Each row was made from one walk, in order. Every step used is in the known rows, and no mark comes twice. Write each row's walk.
Known rows:
gebe-kapu-bude: [-2.184  3.162  0.554 -1.930  0.599  2.910  0.715 -3.674  1.233  0.866
  4.211  1.135  0.245 -1.143  0.907  0.662  1.056  0.952  1.034]
gebe-vini-bude-kisi-pozep-kapu: [-0.078  5.826  0.411 -0.599  1.065  2.105  0.798 -2.240  3.435  0.513
 -0.403  2.314  0.806  1.747 -0.736  0.330  1.419 -1.185  2.138]
gebe-vini-pozep-kapu-bude: [-1.861  6.069  0.765 -0.168 -0.762 -1.762 -0.711 -3.028  4.388  0.999
  1.489  0.781 -0.296 -0.411  1.798  0.160  1.993  2.211  2.194]
kapu-pozep-kisi: [ 1.154  1.318  0.531  2.021 -0.836 -0.908 -0.315 -1.184 -1.817  2.753
  0.451  0.274  1.056 -1.547 -2.919 -0.802  0.898  2.409  3.489]
pozep-kapu-bude-kisi-gebe: [-1.453  1.699 -2.157 -1.308 -0.726 -1.172  1.876 -4.232  0.683  3.524
 -5.553  1.297 -1.537 -1.165  0.641 -2.841  4.320 -0.004  0.853]
bude-kisi-gebe-kapu-pozep: [ 3.980 -0.043  0.612 -3.543  0.300  2.684  0.967 -4.139  0.444 -0.154
  1.644  4.589 -2.036 -0.296 -3.113 -2.080  2.105  0.147 -3.723]
pozep-kapu-bude-kisi: [-1.584  2.146 -3.429 -0.669 -1.550 -0.863  1.767 -3.730  0.674  1.936
 -4.735  0.440 -0.192 -0.786  1.266 -1.272  4.192 -0.714  2.755]
pozep-vini-gebe-kapu: [ 0.623  3.488  1.046  0.798  0.159  3.257  0.850 -0.474  0.819 -0.771
  2.865  0.673 -0.276  0.025  1.372 -0.848  1.635 -1.036  2.411]
vini-bude-kisi-gebe-kapu-pozep: [ 0.851  1.862 -0.496 -1.315 -0.597  5.464 -0.628 -4.471  1.347  2.020
 -0.397  5.171 -0.968  1.330 -2.896 -0.001  1.340  1.809 -1.730]
kapu-bude-kisi-gebe: [ 0.453  1.020  0.742  0.821 -0.543  1.269  1.372 -3.293  1.068  2.181
 -2.942  2.356 -1.766 -0.562 -1.277 -1.970  2.126  0.658 -2.788]
bude-kisi-pozep-kapu: [ 3.223 -0.624 -1.975 -1.078 -0.440 -0.205  1.947 -2.123  0.327 -2.689
 -1.920 -1.000  0.585 -0.169 -0.965 -0.633  4.390 -2.878  1.502]
kapu-bude-kisi-pozep: [ 0.944  0.858  0.154  2.261 -0.553  1.105  1.836 -2.524  1.558 -0.576
 -1.142 -0.842  0.982 -0.882 -0.798  0.184  3.268 -0.449  0.952]
bude-kisi-pozep: [ 4.409 -1.334 -0.242  0.037 -0.230  1.237  1.531 -1.185  0.427 -3.846
  0.241 -0.536  0.722  0.218 -1.868  0.131  2.630 -2.557 -0.395]
kapu-bude-kisi-pozep-vini: [ 1.687  1.514  0.456  4.698 -1.151  0.730  2.014 -2.311  2.099  0.395
 -1.742 -1.645  1.650 -0.734 -0.558 -0.896  4.437 -1.299  1.550]
kapu-bude: [-2.562  1.860  0.303  2.282 -0.413  0.097  0.571 -1.494  1.232  2.424
 -1.259 -0.426  0.446 -1.068  0.677 -0.015  1.226  1.600  1.201]
gebe-kapu-bude-kisi-pozep: [ 0.629  2.289  0.345 -1.912  0.434  3.522  1.673 -4.523  1.681 -1.498
  4.335  0.762  0.629 -1.002 -0.371  0.829  2.708 -0.742  0.827]
vini-pozep-kisi-bude: [ 1.457  2.159  1.531  2.727 -1.484 -0.083 -3.209 -1.916 -1.781 -1.569
  3.619 -0.881 -0.211  0.203 -1.134  0.576 -0.332  2.662 -1.301]
pozep-kapu: [-1.923  0.973 -2.726 -1.886 -0.299 -2.218  0.749 -1.566 -0.183  1.694
 -3.122 -0.614 -0.182 -0.750  1.570 -1.175  2.648 -0.472  3.089]
vini-gebe: [-1.016  1.541  0.415 -1.683  0.974  2.599  0.398  0.766 -0.577 -2.630
  0.946  1.580 -1.879 -0.027  0.638  0.994 -0.787  0.878  1.306]
vini-bude: [-2.266  1.800 -0.951  1.368 -0.714  3.407 -1.434 -1.245  1.005  2.063
 -1.874  1.512  0.496  1.859 -0.352  1.629 -0.505  1.370  0.987]
gebe-vini-pozep-kapu: [-0.484  5.145  0.660 -1.248 -0.467 -1.884 -1.050 -2.323  3.712 -0.439
  2.140  1.059 -0.464  0.196  1.532  0.106  1.407  1.377  1.473]
vini-pozep: [ 1.061 -0.187 -0.289  0.837 -2.781 -0.258 -2.548 -1.981  1.582 -2.510
  1.959 -0.367 -0.561  0.132  0.645  1.601  1.087  2.462 -0.481]

Which walk is each row?
[-1.741  1.839  3.133 -2.699  1.986  1.811  0.799 -3.915  1.178  3.784
  1.969  2.515 -2.347 -1.633 -0.711 -2.353  1.096  2.220 -2.750]	kisi-gebe-kapu-bude
[ 0.848  3.288  1.812  0.788 -1.014  0.983  0.246 -4.241  3.234  1.195
 -0.586  3.136 -2.019 -0.147 -0.919 -1.365  2.033  1.700 -3.080]	kapu-bude-kisi-gebe-vini-pozep
[ 3.753  1.756  2.276 -2.330  1.129  1.361  1.186 -2.169  1.373 -0.016
 -0.366  4.598 -2.702  1.061 -2.419 -2.837  0.475 -1.426 -5.040]	bude-kisi-gebe-vini
[ 4.860  0.354  0.382  2.101 -0.402  2.177  1.893 -0.522  0.756 -3.823
 -0.182 -0.738  0.609  0.452 -1.205 -0.678  3.695 -3.054  1.166]	bude-kisi-pozep-vini-gebe
[-0.508  3.343  0.845 -3.053  1.399  5.497  1.797 -2.735  0.784 -3.927
  4.618  1.873 -1.080 -0.949  0.247  1.738  1.640  0.288  2.187]	vini-gebe-kapu-bude-kisi-pozep
[ 0.893  2.788  1.745  3.396  0.889 -0.798 -0.916 -0.432 -2.331  2.429
  2.438 -0.272  1.890 -1.480 -3.621 -1.008  0.528  3.331  1.405]	kapu-pozep-kisi-bude
[ 0.359  2.000  2.211 -0.188 -1.961  1.046 -2.156 -5.301 -0.306  1.430
  2.888  1.166 -2.489 -1.070 -0.724 -0.656  0.925  3.125 -0.677]	vini-pozep-kisi-gebe-kapu-bude
[ 3.705 -0.168  0.736 -4.249  0.506  3.207  1.022 -3.869  0.069 -1.031
  1.280  4.534 -2.844  0.496 -2.128 -2.180  1.209 -1.482 -4.914]	bude-kisi-gebe-kapu
[-2.361  1.087 -0.244  1.196  0.934 -2.504  1.926 -1.816  1.548  1.664
 -1.979 -4.202  1.876 -2.434  0.921 -0.395  4.944  0.407  5.396]	kisi-pozep-kapu-bude
[-1.902  6.142  1.877  0.351  1.374  2.353 -0.604 -0.605  3.358  2.205
  1.202  3.062  0.463  1.956 -0.328  0.942 -1.558  0.794  0.974]	gebe-vini-bude
[ 2.151  1.869  0.250  4.959 -1.631  1.365 -0.355 -2.097  2.350  4.720
 -2.667  1.905  1.116  0.047 -2.911 -2.070  3.876  2.429  1.041]	kapu-pozep-vini-bude-kisi-gebe
[ 0.662  2.978  2.367  2.455  1.628  0.182 -0.752  0.107 -4.163  1.209
  2.187 -0.741  0.536  0.101 -2.279 -1.352 -1.797  0.194 -1.068]	pozep-kisi-bude
[-0.532  2.596  3.208 -1.622  1.057  1.502  0.574 -3.977 -2.583  4.575
  1.143  1.974 -2.435 -1.262 -1.918 -2.885 -0.312  0.723 -0.452]	pozep-kisi-gebe-kapu-bude
[ 0.763  1.665  3.098 -2.767  1.340  1.461  0.261 -3.221 -3.228  3.336
  1.858  2.205 -2.604 -0.717 -2.233 -2.983 -0.974 -0.149 -1.111]	pozep-kisi-gebe-kapu
[-0.438  4.444  4.041 -0.116  1.543  1.183 -0.314 -1.981 -1.280  5.355
 -0.779  3.259 -2.369  0.753 -2.597 -2.840 -1.916  0.649 -0.724]	pozep-kisi-gebe-vini-bude
[ 2.160  2.249 -1.142  5.498 -2.490  1.695 -0.480 -1.679  2.270  3.130
 -1.940  1.117  2.457  0.354 -2.229 -0.615  3.795  1.694  2.869]	kapu-pozep-vini-bude-kisi
[ 0.636  3.798  1.698 -1.017  1.677  2.058 -0.501 -2.762 -1.627  0.938
  7.235  1.377  1.350 -1.489 -2.613 -0.130  0.470  2.314  1.307]	gebe-kapu-pozep-kisi-bude
[ 1.049  2.444  0.691  4.132 -0.702  0.280  0.308  0.493  1.445  1.571
  0.343  0.027  1.298 -1.371 -0.862 -0.934  3.256  2.590  4.157]	kapu-pozep-vini-gebe
[ 0.743  4.488  2.366 -0.102 -0.369 -0.434 -1.498 -1.308  3.749 -1.398
  4.175  1.471 -0.431  0.695  0.478  0.847 -0.282  1.588 -0.454]	gebe-vini-pozep
[-0.528  4.858  1.943 -2.173  2.570  4.350 -0.110 -1.361 -1.855 -1.840
  7.101  2.540 -0.508 -1.214 -1.622  0.898 -0.490  2.932  2.052]	vini-gebe-kapu-pozep-kisi-bude
[ 3.263  2.199  0.678 -2.917 -0.528  0.024  0.313 -3.985  2.184 -0.272
 -1.013  4.047 -3.112  0.740 -1.185 -2.696  2.305 -0.423 -3.741]	bude-kisi-gebe-vini-pozep-kapu
[ 0.419  3.369  2.130  0.378  0.561  1.152  1.636 -3.232  2.494  2.538
 -1.573  3.200 -1.705 -0.272 -1.302 -2.116  1.531  0.549 -2.761]	kapu-bude-kisi-gebe-vini
[ 0.236  0.741  2.783 -3.243  2.033  1.040  0.186 -3.105  0.933  3.225
  3.292  2.952 -1.733 -1.922 -2.200 -2.296  1.497  3.349 -2.166]	kisi-gebe-kapu-pozep
[-1.127  2.796  0.677 -4.734  1.728  4.892  0.567 -1.199 -0.316 -3.374
  5.203  2.761 -1.911 -0.279  0.887  1.541 -0.766  0.613  1.362]	vini-gebe-kapu
[ 1.565  1.160  2.054 -1.469 -1.736  0.914 -2.462 -4.562 -1.057  0.171
  3.355  1.444 -2.700 -0.414 -1.168 -0.780  0.301  2.309 -1.349]	vini-pozep-kisi-gebe-kapu
[-0.088  0.590  2.812 -4.150  2.255  1.689  0.447 -2.861  0.305  2.252
  2.793  2.794 -2.680 -0.919 -1.064 -2.415  0.300  1.184 -3.590]	kisi-gebe-kapu
[-0.294  1.124 -1.891 -0.326 -3.248 -1.209 -1.096 -5.445  2.177  0.681
 -2.616  0.809 -2.108 -0.902  1.015 -0.908  4.578  2.626 -0.177]	vini-pozep-kapu-bude-kisi-gebe
